What can hang from each mark
k512: k267
k105: k267
k54: k954
k117: k267 k954
k954: k54 k117 k419 k443 k569
k419: k267 k954
k267: k54 k105 k117 k443 k512 k569
k443: k954
k569: k954

Every row comes from one small tree of marks. The marks that hang from a mark follow it in brackets, in the order of their numbers. Every link used is in the known rows. Which tree was each row made from?
Known rows
k105(k267(k117(k954) k443 k512 k569)): [-0.28  0.33 -0.10 -0.31  0.06  0.24  0.08  0.04  0.18 -0.08  0.00 -0.04
 -0.08 -0.16  0.32 -0.09  0.21 -0.13  0.27  0.39  0.14 -0.34 -0.22 -0.02
 -0.25]
k54(k954(k117(k267) k443 k569)): [-0.15  0.30 -0.17 -0.25  0.18  0.19  0.10  0.37 -0.04 -0.03 -0.05 -0.03
 -0.10 -0.04  0.05  0.08  0.13 -0.25  0.22  0.41 -0.13 -0.37  0.08  0.06
 -0.08]
k512(k267(k117 k569)): [-0.22  0.28 -0.09 -0.24  0.06  0.33  0.05 -0.03  0.12 -0.08 -0.04 -0.02
 -0.15 -0.05  0.32 -0.07  0.24 -0.15  0.29  0.19  0.07 -0.44 -0.02  0.03
 -0.12]
k105(k267(k54 k117 k569)): [-0.29  0.27 -0.10 -0.28  0.08  0.23  0.09  0.03  0.16 -0.15 -0.06 -0.05
 -0.13 -0.22  0.26 -0.08  0.24 -0.08  0.28  0.35  0.14 -0.36 -0.16 -0.03
 -0.26]
k105(k267(k54(k954(k419)) k443 k569)): [-0.25  0.26 -0.03 -0.29  0.06  0.22  0.13  0.02  0.08 -0.08  0.02 -0.01
 -0.06 -0.13  0.19 -0.03  0.19 -0.12  0.28  0.37  0.09 -0.28 -0.23 -0.06
 -0.19]
k105(k267(k54 k443)): [-0.28  0.30 -0.03 -0.24  0.02  0.29  0.10 -0.11  0.10 -0.13  0.01 -0.06
 -0.09 -0.18  0.15 -0.06  0.15 -0.09  0.25  0.30  0.12 -0.32 -0.21  0.00
 -0.27]
k419(k267(k105 k117 k443) k954(k54 k569)): [-0.16  0.21 -0.17 -0.26  0.12 -0.11  0.10  0.13  0.06 -0.14 -0.10  0.15
 -0.12 -0.17  0.36 -0.10  0.28 -0.18  0.31  0.51  0.07 -0.30 -0.17  0.06
 -0.15]
k54(k954): [-0.14  0.32 -0.10 -0.16  0.06  0.19  0.12 -0.03 -0.01  0.00  0.07 -0.03
 -0.19 -0.04 -0.08 -0.04  0.19 -0.20  0.16  0.14  0.00 -0.37  0.06  0.14
 -0.18]
k54(k954(k443)): [-0.11  0.31 -0.11 -0.19  0.08  0.16  0.14  0.13 -0.05  0.00  0.03 -0.05
 -0.17 -0.02 -0.02 -0.02  0.17 -0.21  0.23  0.24 -0.02 -0.33  0.04  0.10
 -0.16]
k117(k954(k419 k443)): [-0.15  0.33 -0.10 -0.24  0.02  0.21  0.11  0.22 -0.10  0.14 -0.07 -0.06
 -0.17 -0.01 -0.04  0.00  0.21 -0.22  0.16  0.24 -0.01 -0.32 -0.06  0.02
 -0.05]
k954(k54 k117 k419(k267) k443 k569): [-0.12  0.29 -0.26 -0.30  0.21  0.09  0.09  0.77 -0.08 -0.02 -0.18  0.05
 -0.06 -0.03  0.33  0.04  0.09 -0.19  0.32  0.51 -0.16 -0.38 -0.10 -0.08
  0.00]
k419(k267): [-0.18  0.27 -0.11 -0.18  0.05  0.30  0.10 -0.04  0.00  0.02 -0.02  0.06
 -0.19 -0.13  0.13 -0.09  0.15 -0.26  0.19  0.10  0.08 -0.41 -0.03  0.09
 -0.16]
k512(k267(k54 k117)): [-0.23  0.28 -0.07 -0.20  0.03  0.28  0.07 -0.12  0.17 -0.21 -0.05 -0.10
 -0.17 -0.10  0.42 -0.06  0.32 -0.13  0.25  0.23  0.06 -0.37 -0.06  0.03
 -0.10]
k443(k954(k54 k117 k569)): [-0.15  0.27 -0.23 -0.24  0.14  0.07  0.05  0.38  0.01 -0.03 -0.07 -0.01
 -0.19 -0.13  0.08 -0.06  0.20 -0.09  0.17  0.32 -0.15 -0.25  0.05  0.06
 -0.07]
k512(k267(k54 k105 k117 k443(k954(k419)))): [-0.24  0.26 -0.02 -0.24 -0.08  0.13  0.09 -0.16  0.18 -0.24 -0.03 -0.01
 -0.14 -0.14  0.48 -0.09  0.42 -0.06  0.33  0.35  0.07 -0.25 -0.17 -0.03
  0.04]
k105(k267(k117(k954(k569)) k443 k512)): [-0.28  0.36 -0.14 -0.27  0.06  0.23  0.06  0.07  0.15 -0.09 -0.01 -0.07
 -0.08 -0.17  0.21 -0.05  0.19 -0.11  0.26  0.35  0.11 -0.34 -0.30  0.02
 -0.24]
k54(k954(k117)): [-0.16  0.34 -0.17 -0.18  0.05  0.20  0.09  0.11  0.00 -0.05  0.06 -0.06
 -0.16 -0.03  0.04 -0.04  0.21 -0.21  0.17  0.24 -0.06 -0.41  0.15  0.11
 -0.19]
k267(k54 k105 k117 k443 k512 k569(k954)): [-0.17  0.28 -0.02 -0.29  0.02 -0.16  0.16  0.05  0.31 -0.29  0.01  0.04
 -0.11 -0.31  0.71 -0.19  0.29 -0.05  0.32  0.63  0.17 -0.28 -0.10 -0.06
 -0.04]
k105(k267(k54)): [-0.25  0.31 -0.07 -0.22  0.02  0.33  0.10 -0.06  0.09 -0.11 -0.01 -0.05
 -0.12 -0.22  0.04 -0.06  0.20 -0.12  0.20  0.19  0.10 -0.36 -0.13  0.01
 -0.25]
k54(k954(k117 k419(k267) k443 k569)): [-0.12  0.29 -0.24 -0.25  0.13  0.14  0.11  0.53 -0.10  0.02 -0.04  0.02
 -0.11 -0.01  0.13  0.04  0.16 -0.27  0.29  0.36 -0.12 -0.36 -0.11  0.00
  0.02]
k54(k954(k117(k267(k105 k443 k512)) k419 k569)): [-0.15  0.37 -0.14 -0.25  0.09  0.10  0.11  0.29  0.03 -0.06  0.00  0.04
 -0.04 -0.08  0.13  0.04  0.19 -0.21  0.21  0.39 -0.10 -0.40 -0.06  0.00
  0.01]
k443(k954(k117 k419)): [-0.18  0.31 -0.21 -0.22  0.00  0.17  0.06  0.26 -0.04  0.06 -0.02 -0.03
 -0.16 -0.07  0.02 -0.11  0.23 -0.11  0.19  0.16 -0.04 -0.24 -0.02 -0.03
  0.01]
k117(k267(k105 k443(k954(k54 k419 k569)))): [-0.20  0.28 -0.01 -0.26  0.06  0.09  0.11  0.00  0.04 -0.02 -0.09  0.10
 -0.09 -0.16  0.06  0.02  0.21 -0.11  0.19  0.36 -0.01 -0.26 -0.05  0.00
 -0.01]
k117(k267(k512) k954(k443 k569)): [-0.13  0.32 -0.09 -0.28  0.17  0.23  0.11  0.23  0.03  0.07 -0.14 -0.03
 -0.10 -0.15  0.09  0.09  0.16 -0.32  0.10  0.34 -0.05 -0.32 -0.03  0.04
 -0.04]

Which tree is each row?
[-0.19  0.22 -0.01 -0.25  0.05  0.16  0.11  0.05  0.03  0.07  0.04  0.04
 -0.14 -0.09  0.16 -0.10  0.03 -0.13  0.22  0.34  0.13 -0.30 -0.02  0.01
 -0.11] -> k267(k443 k569(k954))
[-0.10  0.27 -0.11 -0.30  0.17  0.11  0.15  0.45 -0.06  0.05 -0.14  0.08
 -0.10 -0.03  0.32 -0.02  0.14 -0.20  0.30  0.38 -0.03 -0.31 -0.09 -0.09
 -0.06] -> k954(k54 k419(k267(k569)) k443)
[-0.11  0.29 -0.23 -0.23  0.08  0.12  0.07  0.36 -0.09 -0.01 -0.06 -0.04
 -0.11 -0.06  0.08 -0.10  0.16 -0.21  0.25  0.34  0.01 -0.34  0.08  0.01
 -0.18] -> k419(k954(k117 k443))
[-0.16  0.40 -0.13 -0.27  0.03 -0.04  0.10  0.12  0.21 -0.18 -0.03  0.09
 -0.14 -0.26  0.39 -0.17  0.26 -0.09  0.32  0.36  0.10 -0.49  0.01  0.02
 -0.14] -> k267(k105 k117 k512 k569)
[-0.11  0.23 -0.14 -0.31  0.11 -0.13  0.14  0.12  0.17 -0.17 -0.08  0.17
 -0.07 -0.20  0.63 -0.18  0.33 -0.21  0.32  0.53  0.13 -0.30 -0.08  0.00
 -0.15] -> k419(k267(k105 k117 k443 k512 k569) k954(k54))
[-0.15  0.36  0.00 -0.23  0.04  0.14  0.15 -0.12  0.19 -0.18 -0.07  0.04
 -0.08 -0.29  0.28 -0.05  0.27 -0.20  0.13  0.29  0.05 -0.40  0.06  0.01
 -0.09] -> k117(k267(k54 k105 k512))
[-0.16  0.24 -0.07 -0.26  0.07  0.30  0.10  0.02  0.12 -0.15 -0.01 -0.02
 -0.13 -0.08  0.40 -0.03  0.32 -0.25  0.23  0.28 -0.04 -0.40  0.10  0.04
 -0.06] -> k512(k267(k54(k954(k117)) k569))
[-0.17  0.36 -0.15 -0.27  0.05 -0.18  0.08  0.16  0.21 -0.23 -0.03  0.04
 -0.14 -0.24  0.44 -0.15  0.28  0.03  0.32  0.50  0.02 -0.25 -0.17  0.03
 -0.09] -> k267(k105 k117 k443(k954(k54 k569)) k512)
[-0.24  0.23 -0.07 -0.25  0.02  0.03  0.12 -0.10  0.13 -0.18 -0.07  0.06
 -0.20 -0.22  0.48 -0.08  0.34 -0.20  0.26  0.50  0.09 -0.33 -0.17  0.07
 -0.10] -> k419(k267(k54 k105 k117(k954(k569)) k443))
[-0.16  0.25 -0.07 -0.29  0.06 -0.05  0.17 -0.03  0.24 -0.27 -0.01  0.10
 -0.13 -0.24  0.73 -0.14  0.35 -0.21  0.33  0.52  0.11 -0.33 -0.13  0.01
 -0.10] -> k419(k267(k54(k954) k105 k117 k443 k512 k569))
[-0.25  0.28 -0.02 -0.26 -0.04  0.14  0.08 -0.10  0.15 -0.21 -0.06 -0.01
 -0.14 -0.12  0.45 -0.02  0.39 -0.13  0.29  0.44  0.04 -0.35 -0.18  0.02
  0.02] -> k512(k267(k54 k105 k117(k954(k419 k569)) k443))
[-0.19  0.33 -0.05 -0.32  0.04 -0.16  0.13  0.03  0.29 -0.34 -0.04  0.03
 -0.12 -0.30  0.74 -0.18  0.27 -0.02  0.37  0.62  0.13 -0.37 -0.12 -0.04
 -0.16] -> k267(k54 k105 k117 k443 k512 k569)
[-0.19  0.35 -0.02 -0.24  0.09  0.26  0.11 -0.09  0.11 -0.03 -0.03 -0.02
 -0.06 -0.13  0.23 -0.02  0.07 -0.17  0.15  0.25  0.07 -0.35 -0.03  0.01
 -0.18] -> k117(k267(k443 k512))
[-0.12  0.29 -0.06 -0.23  0.06  0.14  0.14  0.40  0.02  0.00 -0.07  0.04
 -0.04 -0.07  0.17  0.01  0.22 -0.19  0.18  0.47 -0.04 -0.28  0.13 -0.08
  0.09] -> k569(k954(k54 k117(k267(k105)) k419 k443))
[-0.15  0.36 -0.10 -0.26  0.06  0.21  0.15  0.19  0.11 -0.14  0.00 -0.07
 -0.04 -0.18  0.19 -0.04  0.26 -0.16  0.24  0.26  0.05 -0.29 -0.23 -0.06
 -0.14] -> k105(k267(k54(k954(k419 k443)) k512))
[-0.20  0.32  0.02 -0.21 -0.08  0.31  0.07 -0.24  0.08 -0.12  0.03  0.06
 -0.11 -0.10  0.20 -0.06  0.24 -0.15  0.29  0.19  0.06 -0.47 -0.03  0.08
 -0.09] -> k512(k267(k105 k443))
[-0.23  0.30 -0.12 -0.33  0.10  0.18  0.11  0.18  0.20 -0.16 -0.08 -0.08
 -0.09 -0.23  0.41 -0.07  0.30 -0.16  0.26  0.43  0.10 -0.30 -0.19 -0.06
 -0.19] -> k105(k267(k54 k117(k954(k443)) k512 k569))
[-0.18  0.31  0.03 -0.23  0.05  0.20  0.13 -0.18  0.08  0.01 -0.09  0.06
 -0.14 -0.15  0.02  0.06  0.35 -0.28  0.03  0.35 -0.03 -0.37  0.22  0.13
 -0.10] -> k117(k267(k105) k954(k54))
[-0.21  0.31 -0.11 -0.26  0.10  0.20  0.10  0.19  0.21 -0.10  0.00  0.00
 -0.06 -0.21  0.26 -0.11  0.22 -0.11  0.24  0.32  0.13 -0.32 -0.13 -0.04
 -0.17] -> k105(k267(k117 k512 k569(k954(k54))))
[-0.12  0.28 -0.09 -0.18  0.08  0.10  0.15  0.25  0.10  0.01 -0.01  0.03
 -0.12 -0.09  0.28 -0.09  0.24 -0.17  0.16  0.26  0.08 -0.24 -0.10 -0.04
  0.04] -> k569(k954(k54 k419(k267(k117 k512))))
[-0.15  0.33 -0.15 -0.23  0.07  0.01  0.13  0.21  0.04 -0.06  0.02  0.08
 -0.12 -0.09  0.21 -0.03  0.24 -0.19  0.29  0.32  0.00 -0.35 -0.24  0.03
  0.00] -> k54(k954(k419(k267(k105 k117 k443 k512)) k569))
[-0.22  0.24 -0.12 -0.20  0.07  0.16  0.12 -0.05  0.12 -0.15 -0.07 -0.02
 -0.21 -0.17  0.44 -0.11  0.26 -0.19  0.23  0.29  0.11 -0.35 -0.11  0.03
 -0.17] -> k419(k267(k54 k117))
[-0.27  0.24 -0.08 -0.27  0.06  0.20  0.12  0.12  0.15 -0.09 -0.03 -0.03
 -0.10 -0.19  0.22 -0.08  0.25 -0.09  0.26  0.35  0.16 -0.27 -0.22 -0.10
 -0.09] -> k105(k267(k54 k117 k569(k954(k419))))
[-0.19  0.24 -0.06 -0.26  0.04  0.20  0.13  0.03 -0.01  0.09 -0.06  0.01
 -0.17 -0.07  0.24 -0.03  0.25 -0.27  0.14  0.31  0.05 -0.29 -0.11  0.00
 -0.04] -> k117(k954(k419(k267(k54 k443 k569))))
[-0.16  0.38 -0.09 -0.33  0.11  0.07  0.11  0.33  0.12 -0.10 -0.09  0.08
  0.03 -0.10  0.46 -0.01  0.19 -0.13  0.23  0.54 -0.07 -0.41  0.10 -0.09
 -0.06] -> k954(k54 k117(k267(k105 k443 k512 k569)) k419)
[-0.16  0.26 -0.05 -0.19 -0.02  0.06  0.16  0.09  0.13 -0.07  0.02  0.05
 -0.12 -0.17  0.36 -0.13  0.27 -0.17  0.22  0.32  0.15 -0.25 -0.18 -0.07
  0.09] -> k569(k954(k419(k267(k54 k105 k117 k443 k512))))
[-0.14  0.20 -0.02 -0.24  0.08  0.11  0.15  0.09  0.09 -0.03 -0.01  0.00
 -0.18 -0.20  0.23 -0.10  0.18 -0.17  0.16  0.32  0.09 -0.28  0.05  0.00
 -0.05] -> k267(k54 k569(k954))
